Known rows, with every step that occurs
nagub pataki minag: -.24, -.11, -.12, .26, .10, -.19, .23, .32, -.03, .19, -.13, -.09, -.17, -.13, -.12, -.05
bekoted nagub pataki minag: -.14, -.04, -.15, .09, .07, -.10, .22, .29, -.03, .10, -.07, -.09, -.09, -.19, .01, -.20
bekoted nagub: .16, -.16, -.03, -.12, .07, .04, .20, .25, .46, .14, -.06, -.15, -.20, -.16, -.02, -.02
mudo tefum difo bekoted: .24, -.41, -.11, .31, .24, .10, .18, .38, .35, .15, -.14, -.16, -.25, -.04, .01, .05
tefum minag bekoted nagub: .06, -.21, .02, -.03, .16, .13, .21, .22, .34, .20, -.12, -.23, -.27, .03, -.06, .20
tefum minag: -.05, -.27, -.03, .07, .11, .10, .28, .31, .35, .24, -.14, -.21, -.22, .01, -.24, .21
nagub tefum: -.06, -.24, .13, .05, .05, -.04, .23, .30, .26, .28, -.18, -.03, -.23, .02, -.22, .04
mudo bekoted: .01, -.32, .00, .05, .13, -.18, .13, .37, .40, .24, -.14, -.14, -.16, -.20, -.17, .09
minag bekoted: .04, -.28, .08, .08, .15, -.07, .14, .21, .35, .32, -.14, -.16, -.40, -.04, -.09, .23
minag tefum difo bekoted nagub pataki: .26, -.05, -.18, .23, .18, -.03, .18, .33, .03, .08, -.18, -.02, .08, -.09, .04, -.25
minag tefum difo bekoted nagub: .40, -.24, -.15, .15, .16, -.02, .20, .32, .16, .12, -.10, -.10, -.01, .04, .03, -.14
pataki nagub tefum: .09, -.29, .01, .17, .08, .10, .31, .32, .15, .29, -.18, .02, -.24, -.11, -.20, .00
difo bekoted nagub pataki minag: -.01, -.05, -.12, .12, .19, -.17, .15, .33, .14, .00, -.08, -.07, -.08, -.29, .07, -.30
mudo tefum minag: .02, -.34, -.01, .14, .12, .28, .26, .37, .38, .24, -.13, -.29, -.21, .08, -.15, .15
difo bekoted nagub pataki minag tefum: .12, -.03, -.12, .17, .14, -.13, .15, .37, -.08, .09, -.09, -.08, .09, -.05, .06, -.43
mudo tefum minag bekoted: .06, -.39, .05, .17, .17, .27, .20, .29, .30, .31, -.16, -.30, -.33, .16, -.09, .29
tefum difo bekoted: .15, -.33, -.12, .25, .23, -.09, .20, .35, .40, .13, -.15, -.08, -.26, -.12, -.08, .09
difo bekoted: .16, -.25, .01, .08, .20, -.07, .14, .34, .57, .17, -.13, -.13, -.26, -.19, -.09, .02

Rows
-.10, -.24, .11, .04, .08, -.15, .21, .20, -.13, .25, -.09, -.06, -.28, .12, -.02, -.04 -> pataki minag bekoted nagub tefum
.07, -.25, .00, .05, .06, -.01, .29, .24, .07, .15, -.16, .02, -.18, .03, -.09, .02 -> bekoted nagub tefum difo
.07, -.34, .03, .24, .19, -.11, .23, .33, .19, .19, -.21, .03, -.24, .00, -.16, .02 -> nagub tefum difo bekoted
-.01, -.30, .05, .12, .17, .05, .22, .26, .32, .31, -.17, -.22, -.33, .07, -.17, .31 -> tefum minag bekoted
.00, -.01, -.01, .04, .14, -.01, .11, .19, .26, .15, -.16, -.08, -.23, -.21, .03, .00 -> minag bekoted nagub pataki
-.05, -.26, .07, -.10, .10, .00, .24, .38, .21, .17, -.18, -.09, -.03, -.02, -.23, -.03 -> mudo bekoted nagub tefum minag
-.02, -.11, -.25, .33, .06, -.13, .28, .30, -.43, .15, -.11, -.06, .06, .10, .01, -.21 -> bekoted nagub pataki minag tefum difo
.12, -.07, -.17, .19, .21, -.03, .17, .30, .27, -.02, -.17, -.02, -.08, -.30, .05, -.15 -> tefum difo bekoted nagub pataki
-.01, -.01, -.12, .13, .03, -.12, .22, .32, -.25, .16, -.09, -.09, .07, .02, .00, -.27 -> bekoted nagub pataki minag tefum
.16, -.29, .05, .00, .16, .33, .19, .26, .34, .21, -.11, -.30, -.24, .10, .02, .17 -> mudo tefum minag bekoted nagub
-.03, -.18, -.25, .34, .09, -.28, .21, .40, -.45, .14, -.14, -.04, .17, -.03, -.03, -.23 -> mudo bekoted nagub pataki minag tefum difo
.27, -.29, -.19, .27, .16, -.17, .23, .35, -.14, .13, -.05, -.12, .01, .13, .06, -.20 -> pataki minag tefum difo bekoted nagub
.09, -.20, .08, -.03, .17, .13, .24, .35, .37, .09, -.16, -.08, -.10, .00, -.14, -.11 -> difo bekoted nagub tefum minag
-.11, -.29, .19, .12, .13, .05, .24, .25, .15, .34, -.22, -.10, -.32, .19, -.26, .25 -> nagub tefum minag bekoted
.10, -.23, -.04, -.13, .10, -.12, .13, .35, .41, .12, -.09, -.14, -.08, -.24, -.05, -.04 -> mudo bekoted nagub
-.01, -.26, -.02, .04, .12, -.14, .18, .20, .05, .21, -.04, -.17, -.32, .04, .07, .04 -> pataki minag bekoted nagub
.03, -.12, -.01, .13, .18, .31, .17, .28, .21, .13, -.17, -.22, -.19, -.02, .02, .04 -> mudo tefum minag bekoted nagub pataki
.03, -.17, .11, -.13, .03, .02, .23, .27, .27, .16, -.12, -.03, -.16, -.04, -.10, -.07 -> bekoted nagub tefum
.00, -.34, -.01, .22, .11, .22, .38, .36, .13, .30, -.20, -.04, -.21, -.01, -.30, .09 -> pataki nagub tefum minag
-.06, -.19, .08, -.09, .07, .15, .30, .28, .21, .18, -.16, -.10, -.13, .06, -.20, .00 -> bekoted nagub tefum minag
.02, -.29, -.08, .21, .04, -.17, .24, .35, -.14, .34, -.06, -.18, -.10, .21, -.11, -.05 -> pataki minag tefum
-.02, -.13, -.23, .33, .22, -.19, .21, .32, -.03, -.02, -.11, -.02, -.07, -.22, .08, -.20 -> tefum difo bekoted nagub pataki minag
